Each row was made from one path, in order. Every step used is in the known rows, and no mark comes twice. Write each row's path.
In the rows, zero is written as 128.
Known rows
D > P > T > G: [214 172  89 115 142 124 102 146  98  66 155 142 174 155 137 207 106 118
 188 133 130  92 130 144  73 139 119 127 119 154 180 157 119]
R > S > L > D > P: [105 111 129  39 135 153 160 147 102 174 110 150 112 113 129 162 170 130
 207 144 137 137  57 104 112  67 150 114 157  65 150  75 100]
R > S: [106 105 145  93 160 123 143 100 115 143 126 153 127 135 125 120 125 121
 128 145 117 167 104 135 129 105 163 131 115 138 161 102 159]
T > P > S > R: [ 74 123 175  89 140  83  97  86 167 131 115 163 131 155 135 115  88 146
  76 140 125 151 122 141 144  66 166 137 108 147 123 117 117]
P > T > G: [213 162 112 139 133 106 108 121 105  94 147 144 161 129 133 161 104 118
 128 142 115  98 141 136  86 161 124 130 119 173 186 159 119]
R > S > L > J: [105 113 161  65 120 127 169 153 112 174 115 145 112 131  95 116 167 111
 115 148 117 109  72 101 158 100 149 118 120 118 128  64 102]
P > S > L > D: [ 86 114 144  89 106 101 122 104 130 186 108  88  94  93 122 109 150 136
 120 144 124 164 127  96 104 119 129 126 139  96 107  96  88]
M > P > S: [ 90 130 121 131 149 100  80 153 131 121 107 108 122 120 136 134  93 145
  96 130 122 138 162 138 104 162 142 170 104 146 132 143 162]
T > P > S: [ 80 128 154 134 134  79  79  77 167 135 120 114 147 152 118 129  95 134
  60 141 125 157 163 142 107 109 151 139 102 158 107 133 110]
R > S > P > B: [122 138 142 134 150  98 119 139 103  79 154 128 117 161  93 119 121 139
 156 158 137 103 118 144 165 124 186 155 150 116 169  85 184]
Z > L > J: [113 120 112 162 121 125 160 171 115 146 141 100 123  88  97 114 151 130
  98  93 132 108 125 108 177 150  93  85 121 137  83 124 147]
P > T: [161 144 101 127 155 120 131 125 114 116 133 121 127 110 131 154 114 116
 120 128 126 139 165 130 105 143 119 135 109 164 182 140 137]
T > P > S > L: [ 90 129 170  92 126  84  88  95 167 168  97 117 139 146 116 131 116 130
  44 158 119 142 143 109  99  99 149 141  98 143 110 109  68]
R > S > P > T > G: [216 158 151 150 151  98 115 137  76  76 162 162 157 138 117 155 106 133
 179 159 120  74  95 156 132 143 180 129 127 148 211 114 169]
W > L > D > P > S > R: [ 82 118 130  96  97 128 140 145 131 117 122 139  98  90 140 132 137 161
 213 101 148 138  81 125 162  57 131 105 162  38  90 104 150]
G > T > P > S > R: [132 136 200  96 126  78  82  71 158 121 137 186 155 195 132 105  73 148
 100 154 137 147 119 145 123  75 204 135  98 164  97 154  65]
P > S: [ 88 118 135 121 136  93  98  83 138 130 128  86 121 140 126 116 106 127
 104 131 115 186 165 132 106 140 136 136  97 145 112 117 144]
L > Z: [105 123 128 140 125 135 152 134 119 134 125  98 118 128 133 107 120 108
  92 113 125 147 139 123 151 140 103 110  97 135 107 119 136]
T > P > M: [ 97 166 117 138 164 106  99  98 189  81 124 158 147 152 157 139 106 127
  57 153 129 140 161 146 119 121 143 146 154 162 185 148 109]
W > L: [117 120 136 165 126 137 149 117 127 136 128 118 129  85 139 115 137 118
  97 116 128 151 132 122 133 131 108 115 124 114 123 137 158]
Z > L > D > P: [112 117  80 136 136 148 155 169 107 143 136 103 125  67 125 157 152 151
 186  88 148 136 109 111 128 115  97  81 153  85 105 135 149]
W > L > D > P: [103 125 104 155 111 161 161 147 116 134 131 113 120  68 140 151 159 130
 189  98 154 138 105 128 125 102  99  95 168  56 108 135 149]
Z > L: [128 113 110 149 153 126 148 139 122 142 132 114 131  86 127 121 131 139
  94 105 123 152 135 109 135 144 108  99 112 143 115 138 163]
D > L: [107 118 142 140  92 150 142  71 123 190 144  94 126 124 130 106 144  87
 102 118 113 162 144 134 138 145 108 144 122 131 108 141 144]
L > D > P > M > E: [ 87 178  36 115 154 158 119 157 145  62  79 172 115 148 180 153 125 142
 196 122 151 149 146 148 104 153 125 174 195  71 188 165 134]
W > L > J: [102 127 132 177  93 135 165 148 124 132 137 108 116  91 110 105 158 110
 101 106 135 112 119 118 174 137  95 101 131 108  87 123 146]
G > T: [163 129 157 137 140 124 118  80 112 130 158 133 155 162 142 113 108 108
 121 143 133 176 144 132  87 150 159 124  98 172 125 165  99]
M > P > S > R: [ 85 123 145  84 152 103  99 162 126 120 105 159 111 127 152 120  87 155
 115 129 121 134 124 139 141 120 159 168 110 135 149 127 169]
R > S > P > D > L > H: [137  73 169 165  88 154 148 105 138 123 144 124 116 169  86  68 179 137
 165 136 111 115  99 160 209 135 151 137 106 109 120  70 187]
D > L > H: [115 113 133 151  57 153 159  94 113 183 135  89 128 127 110  99 168 125
 107 111 120 148 135 137 176 146  97 129 142 109  84 131 133]
T > P: [ 96 126 151 146 150 114 115  92 151 144 127 137 157 132 137 135 110 116
  53 140 133 152 144 141 107 110 135 127 114 163 144 145 113]
P > S > R: [ 83 108 159  74 140  99 116  95 136 124 126 138 108 148 144 100 100 139
 118 129 115 182 125 130 147  96 154 138 101 134 130  98 154]
G > T > P > S > L: [150 149 195 102 116  76  71  76 161 158 119 142 165 183 116 123 104 128
  65 171 130 137 141 113  79 109 186 137  91 163  86 146  18]
G > T > P > B: [167 172 149 146 122  87  82  97 154  97 148 158 170 200  97 130  87 129
  80 171 156  91 157 140  97 117 179 153 137 177 118 185  45]
P > D > L > H: [138  77 135 150  76 162 140  89 165 140 128 105 119 164 100  71 175 121
 110 122 107 136 145 141 167 152  95 137  98 136  99 113 137]
W > L > S: [124  98 132 173 131 180 177 121 120 154 125 123 110  89 160 108 119 102
 125  99 125 136 123 116 128 122  81 103 166 118  64 149 159]

Which path is each row?
[120  98 163 157 110 141 107  61 204 154 126 140 145 169 112  91 138  88
  64 137 109 122 151 152 125 120 117 154  80 163 124 140 110] : T > P > D > L
[ 77 119 102 106 119 116 108 111 126 126 133  81 113 125 128 152 128 142
 195 116 143 170 139 131  99 110 127 119 142  86  99 115 132] : L > D > P > S
[120 155  90 132 145 114  95 189 123  90 115 133 124 132 119 144 101 138
  97 143 139  76 160 133 115 163 137 185 148 150 167 156 148] : M > P > B
[153 142 175 155 138 110  99  72 144 135 147 159 181 169 134 126  97 115
  79 154 143 148 141 146  85 122 173 127 101 184 123 183  63] : G > T > P
[160 153  77 103 162 136 123 149 107  91 145 119 137 136 136 198 117 117
 175 117 139 131 156 137  91 125 118 131 111 142 176 138 136] : D > P > T
[131  72 152 115 131 209 151 148 160 150 108 192  95 145 167  75 112  99
 147 105 102  82 102 140 151 119  99 170 132 141 102 143 166] : M > P > D > L > S > R
[160 156  89 137 165 122 112 192 103 110 112 141 128  90 139 172 100 130
 115 125 131  89 160 140 101 166 125 167 118 162 204 167 154] : M > P > T
[118 108 160  53 153 126 150 119 115 175 108 155 122 128 126 123 147 117
 109 160 109 152  84 104 119  96 161 134 113 123 164  79 115] : R > S > L
[135 106 102 158 118 133 164 163 109 137 126 104 133  88 107 113 157 176
 100  98 129 138 123 111 178 149  97  86 134 122  90 124 153] : Z > L > H
[209 170  99  86 108 131 124 168  90 123 131 144 147 106 133 204 149 128
 203 141 136  72  97 108  69 122 112 114 162 102 174 134  61] : S > L > D > P > T > G
[116 119 160  61 125 130 170 158 111 170  96 143 109 134 116 114 146 116
 111 143 116 117  75  99 164  96 144 116 102 106 120  69 101] : R > S > L > Z
[214 165 137 186 143 105 104 132  83  68 173 123 160 127 135 157 104 123
 149 142 127  89 139 152 113 178 137 125 120 161 195 141 159] : S > P > T > G
[127 101 151  61 117 131 167 142 105 171  97 149 122 132 104 117 172 153
 116 154 119 138  74 103 161  96 150 119 135 106 137  67 105] : R > S > L > H
[198 170  83 127 118 130 116 149  91  88 147 141 155 113 134 197 124 133
 221 127 143  82 117 140  78 134 111 110 162 114 175 157 102] : L > D > P > T > G
[102 118 151  77 130  99 107 101 137 163 111  90 114 137 128 117 129 125
  86 146 110 171 146  99 101 129 139 138  95 131 112  93 106] : P > S > L
[139 143 179 143 125  73  65  58 162 124 140 133 170 189 116 121  79 136
  81 155 137 151 159 144  84 119 187 134  92 177  84 172  58] : G > T > P > S
[126 109 141  95 114 139 156 138 109 167 111 110 124 120 123 119 170 144
  86 136 120 156 119  98 141 134 111 112 129 120 123  92  98] : S > L > H
[117  96 139 149  98 193 168  71 122 207 140 101 109 125 150  97 123  75
 130 101 111 144 133 129 129 138  80 133 164 130  49 151 138] : D > L > S
[119  91 152 148 169 122 101  84 200 104 119 153 147 171 127 107 122 115
  59 145 116 142 152 145  96 114 132 135  67 185 162 128 115] : T > P > D
[136  92 108 154 160 170 174 143 114 158 130 114 116  90 148 113 112 126
 123  88 120 136 124 102 129 136  83  88 152 143  57 145 157] : Z > L > S
[101 177  94 176 175 135 104 141 138  42 102 155 120 158 180 110 104 133
 125 138 131 159 168 162 138 199 153 182 151 119 209 147 190] : S > P > M > E
[113 108 104 159 129 133 163 143 116 168 128 105 111  42 122 113 152 150
 131 101 134 143 116 104 142 139  99  86 155 106 114 138 146] : Z > L > D
[104 165  73  99 171 142 109 131 154  47 143 128 135 169 171 171 123 123
 162 131 130 165 154 141 110 129 128 140 148 130 180 127 146] : D > P > M
[213 176 100 151 146 111  87 189  95  85 122 170 165 110 144 183  93 135
 124 140 122  51 141 146  80 186 131 159 125 172 210 185 134] : M > P > T > G
[109 114 143  87  96 105 122 124 126 155 103  85 113 140 107 110 155 162
  91 136 117 157 137  98 138 131 127 125 115 115  84  81  96] : P > S > L > H
[114  92 140 156  78 157 141  99 171 143 143 104 110 162  90  71 170  78
 109 115 107 103 139 134 167 156  89 136  82 145  92 114 131] : P > D > L > J
[117  95 163 202  87 157 131 113 151 122 170  80 106 161  94  64 174  80
 131 114 117  99 138 148 194 173 106 133  83 133  98  94 175] : S > P > D > L > J
[166 120 183 182  63 135 107  74 193 141 153 153 158 209  79  76 142  83
  88 142 129  71 137 151 144 135 141 136  80 176  64 169  44] : G > T > P > D > L > J
[249 144 115 214 149 143 142 178  76  92 164 125 146  89 138 147  96 141
 175 100 123  44 116 124 133 176  95  88 165 153 105 159 170] : Z > L > S > P > T > G
[193 124  99 202 169 159 164 179  85 116 156 105 110  73 137 140 103 135
 169  84 133  84 140 118 153 159  95  93 157 141 100 139 190] : Z > L > S > P > T
[ 88 160  65 112 149 146 126 134 146  69 137 126 116 127 168 165 143 135
 194 127 146 157 138 136 114 124 122 129 194  92 177 129 129] : L > D > P > M
[127 145  52 129 118 128 137 192 117 101 138 105 116  98  92 161 147 166
 193 103 160  78 126 104 137 115 106 109 191  80 104 134 129] : Z > L > D > P > B
[221 167  62 148 112 125 131 194  91  94 146 141 156  74 113 197 135 160
 220 103 143  53 106 119 105 138  98  87 166 104 145 164 116] : Z > L > D > P > T > G
[103 112 130 176 103 145 167 120 119 162 123 114 109  43 134 108 155 129
 130 114 142 146 113 119 139 124  99 100 167  77 118 139 146] : W > L > D
[130  89 175 167  97 154 148 122 146 121 141 117 103 173  95  62 152  97
 157 126 109  90 100 156 217 129 144 134  73 106 107  71 182] : R > S > P > D > L > Z
[ 71 113 127  60 124 119 124 125 125 121 129 131  98 128 142 137 124 156
 214 112 142 165 102 129 139  68 144 118 145  75 113  97 141] : L > D > P > S > R
[146 147  68 115 137 142 142 154 101 117 138 118 119  94 134 192 135 131
 214 110 154 125 137 129  98 115 107 118 157 104 172 139 122] : L > D > P > T
[119  91 156 126 137 184 193 132 118 148 123 174 100  93 178  91 112 116
 143  95 124 133  77 116 165  80 100 105 169 103  76 129 166] : W > L > S > R
[101 180  52  73 145 163 122 177 143  94  61 177 107 142 177 156 150 137
 179 137 142 135 127 119  95 141 125 172 192  60 188 138  93] : S > L > D > P > M > E
[101 131 149  87 104 101 124 140 135 156 101  79 102 140 116 106 126 123
  84 130 112 134 136  97 144 129 119 124  83 115  71  83  91] : P > S > L > Z
[109 127 128  98 106 107 106 191 118 150  83 107 117 122 115 131 141 177
  86 138 122 110 134 109 135 155 132 154 124 115 105 107 112] : M > P > S > L > H
